Each row was made from one walk, in order. Every step used is in the known rows, and no mark comes twice. Write each row's walk.
Known rows
kamu -> vedi -> dipe -> moge: [ 14   1   4  -9 -14   0   7  -6  -6 -17  39  26   9 -22  27  -9   9 -21
  10 -21]
moge -> kamu -> vedi -> dipe: [ 15 -14  -6   5 -14   3  -4   9 -31  -2  31   3  14  10  24   4  -6  -5
   6 -28]
vedi -> dipe -> tevug: [ -2 -14   0  24   1 -10  -6   6 -10 -69   8 -16  26 -27  -2  12   8  -2
  16  -6]
moge -> kamu -> vedi: [ 33  -9  -9  30 -16 -12   1  -1 -34  11  11   5  19   1  -2  -9 -16 -11
  -7   2]
dipe -> moge -> kamu -> bidab: [  2   7  20  21 -22 -34 -10 -42   2 -20  13  25   7 -10 -19  21   7 -16
  15  27]
tevug -> kamu -> vedi -> dipe -> moge: [ 18   3 -15 -27 -32  17  18  20   2 -11  39  32  18   2  13  -1  -5 -29
  12 -22]
zere -> dipe -> moge -> kamu -> mipot: [ 14  -5   0  15 -34 -13  11 -26 -16  12  -8  51  10 -25  -1 -33  -3 -22
  17   6]
bidab -> kamu -> mipot -> dipe: [-14  -8   4 -12 -17 -10  18   2  -7 -13 -19  -7 -19 -29   8   8   1   0
  -4  -8]
dipe -> moge -> kamu -> mipot: [ 10  -5  -4  12 -26 -25  22 -22 -12   0  15  35  -4  -8   0   0 -12 -23
  -2   3]
dipe -> moge -> kamu: [ 36  -3  15  20 -24 -20   1 -37   0  -7  17  23   3 -23  -1   8   3 -14
  14   9]
moge -> kamu -> mipot -> dipe: [-13  -6  -6   0 -14 -15  14   3 -21   3   7  -2  -9   4   7  22 -14   0
   3 -27]
zere -> dipe: [ 23  -8  14  36 -18  -6 -23 -18 -10  -6 -34   7  30 -59 -20 -38  21  -5
  25  10]
bidab -> kamu -> vedi: [ 33 -10   0  17 -21  -7   6  -3 -23  -8 -14  -4   9 -33   0 -25   0 -13
 -14  18]
vedi -> dipe -> moge: [  9  -5  20  -6 -14  -7  -5 -23  12 -32  27  19   1 -38  17   8  23 -11
  26 -17]
zere -> dipe -> moge -> kamu: [ 41  -2  18  23 -34  -9  -8 -41  -5   5  -6  38  16 -40   0 -27  15 -12
  33   9]
moge -> kamu: [ 27 -13   9  32 -16 -17 -12 -19 -17  -6   0  -6  11 -17 -12   8   1  -3
   5   7]
zere -> dipe -> tevug -> kamu -> mipot: [ -1  -5 -37  26 -27  -1  19  34 -22 -31 -38  19  45 -14 -40 -33 -18 -26
   4  17]
mipot -> dipe: [  3  -1  14   8  -4  -9  -9 -10   4 -16  -3 -17   1 -36  -2  15  17   5
  17 -16]
tevug -> kamu -> moge: [  0  -4 -15  -5 -36  -7 -19  21  18 -21 -11 -11  10 -24 -28  -6 -18 -22
 -10  16]

Which walk is each row?
[ 20   4  19  -6 -19 -10   6 -31   8  -6  24  14 -13 -18  16  25   9  -5
  24 -17]
mipot -> dipe -> moge -> kamu
[-24  -2 -17  16   4 -19  23  16 -19 -48  -7 -10  10 -15  -9  14 -11  -7
  -4  -9]
kamu -> mipot -> dipe -> tevug
[-10 -10   1 -13 -24 -10  17 -12 -10 -12  35  34  -8   0  26  16  -6 -17
  11 -25]
vedi -> dipe -> moge -> kamu -> mipot
[-12   7   3 -15 -13 -17  22 -13   7 -13  13  24 -14 -27   9  10   3 -15
   7 -20]
kamu -> mipot -> dipe -> moge
[-22  -8 -25 -15 -24   0 -11  44  12 -72   6 -21  19  -9  -9  12 -20 -16
   0   1]
vedi -> dipe -> tevug -> kamu -> moge
[-35   0  -9   8 -10  -8  -5  27  -2 -76   1 -13  38  11 -32  36  -1 -13
  16  11]
vedi -> dipe -> tevug -> kamu -> bidab
[  2 -10 -18   6 -13   7   5  34  -3 -63   6 -12  35  -3 -14  19  -3 -11
  13  -6]
vedi -> dipe -> tevug -> kamu
[-16   5 -14  34 -13 -21   1  17  -3 -64 -20  -9  45   2 -57  20  -9 -19
   1  39]
dipe -> tevug -> kamu -> bidab
[ 26   8   1 -10 -19  -4  17 -16 -10   8  36  24  -5  -2  24  10  -7 -13
   6 -23]
mipot -> dipe -> moge -> kamu -> vedi
[  2  -9 -17  20   3  -4   7  22 -31 -54  20  -8  33 -10   7  -3  -6 -10
  -1 -10]
kamu -> vedi -> dipe -> tevug
[-10   5   1  18 -21 -16 -13   7   4 -26 -19  -2  29  -3 -48  19   4 -16
   8  26]
tevug -> kamu -> bidab
[ 25   1 -38  29 -16  -1  21  39 -23 -38   0   0  47   4 -31 -10 -27 -27
 -15  18]
dipe -> tevug -> kamu -> vedi
[-26 -11 -36   0 -16   3  26  49 -14 -56   4   1  28  12 -16  16 -21 -20
  -2 -12]
vedi -> dipe -> tevug -> kamu -> mipot
[ 17  -9  18  -6 -22  -6  -5 -27   3 -20  36  21  -2 -15  25  20  12  -7
  29 -20]
vedi -> dipe -> moge -> kamu
[ 41   2  -3  17 -24 -14  13 -21 -18   8  29  32   9  -6   8 -10 -11 -24
  -3   2]
dipe -> moge -> kamu -> vedi
[ 20  -8   0  53  -8 -13 -11  -8 -17 -47 -36   0  43 -54 -27 -35  12  -7
  22  22]
zere -> dipe -> tevug
[ -8  10 -13 -32 -31   1  36  13  14  -6  14  30  -7  -4  -5  17 -10 -25
   6 -21]
tevug -> kamu -> mipot -> dipe -> moge
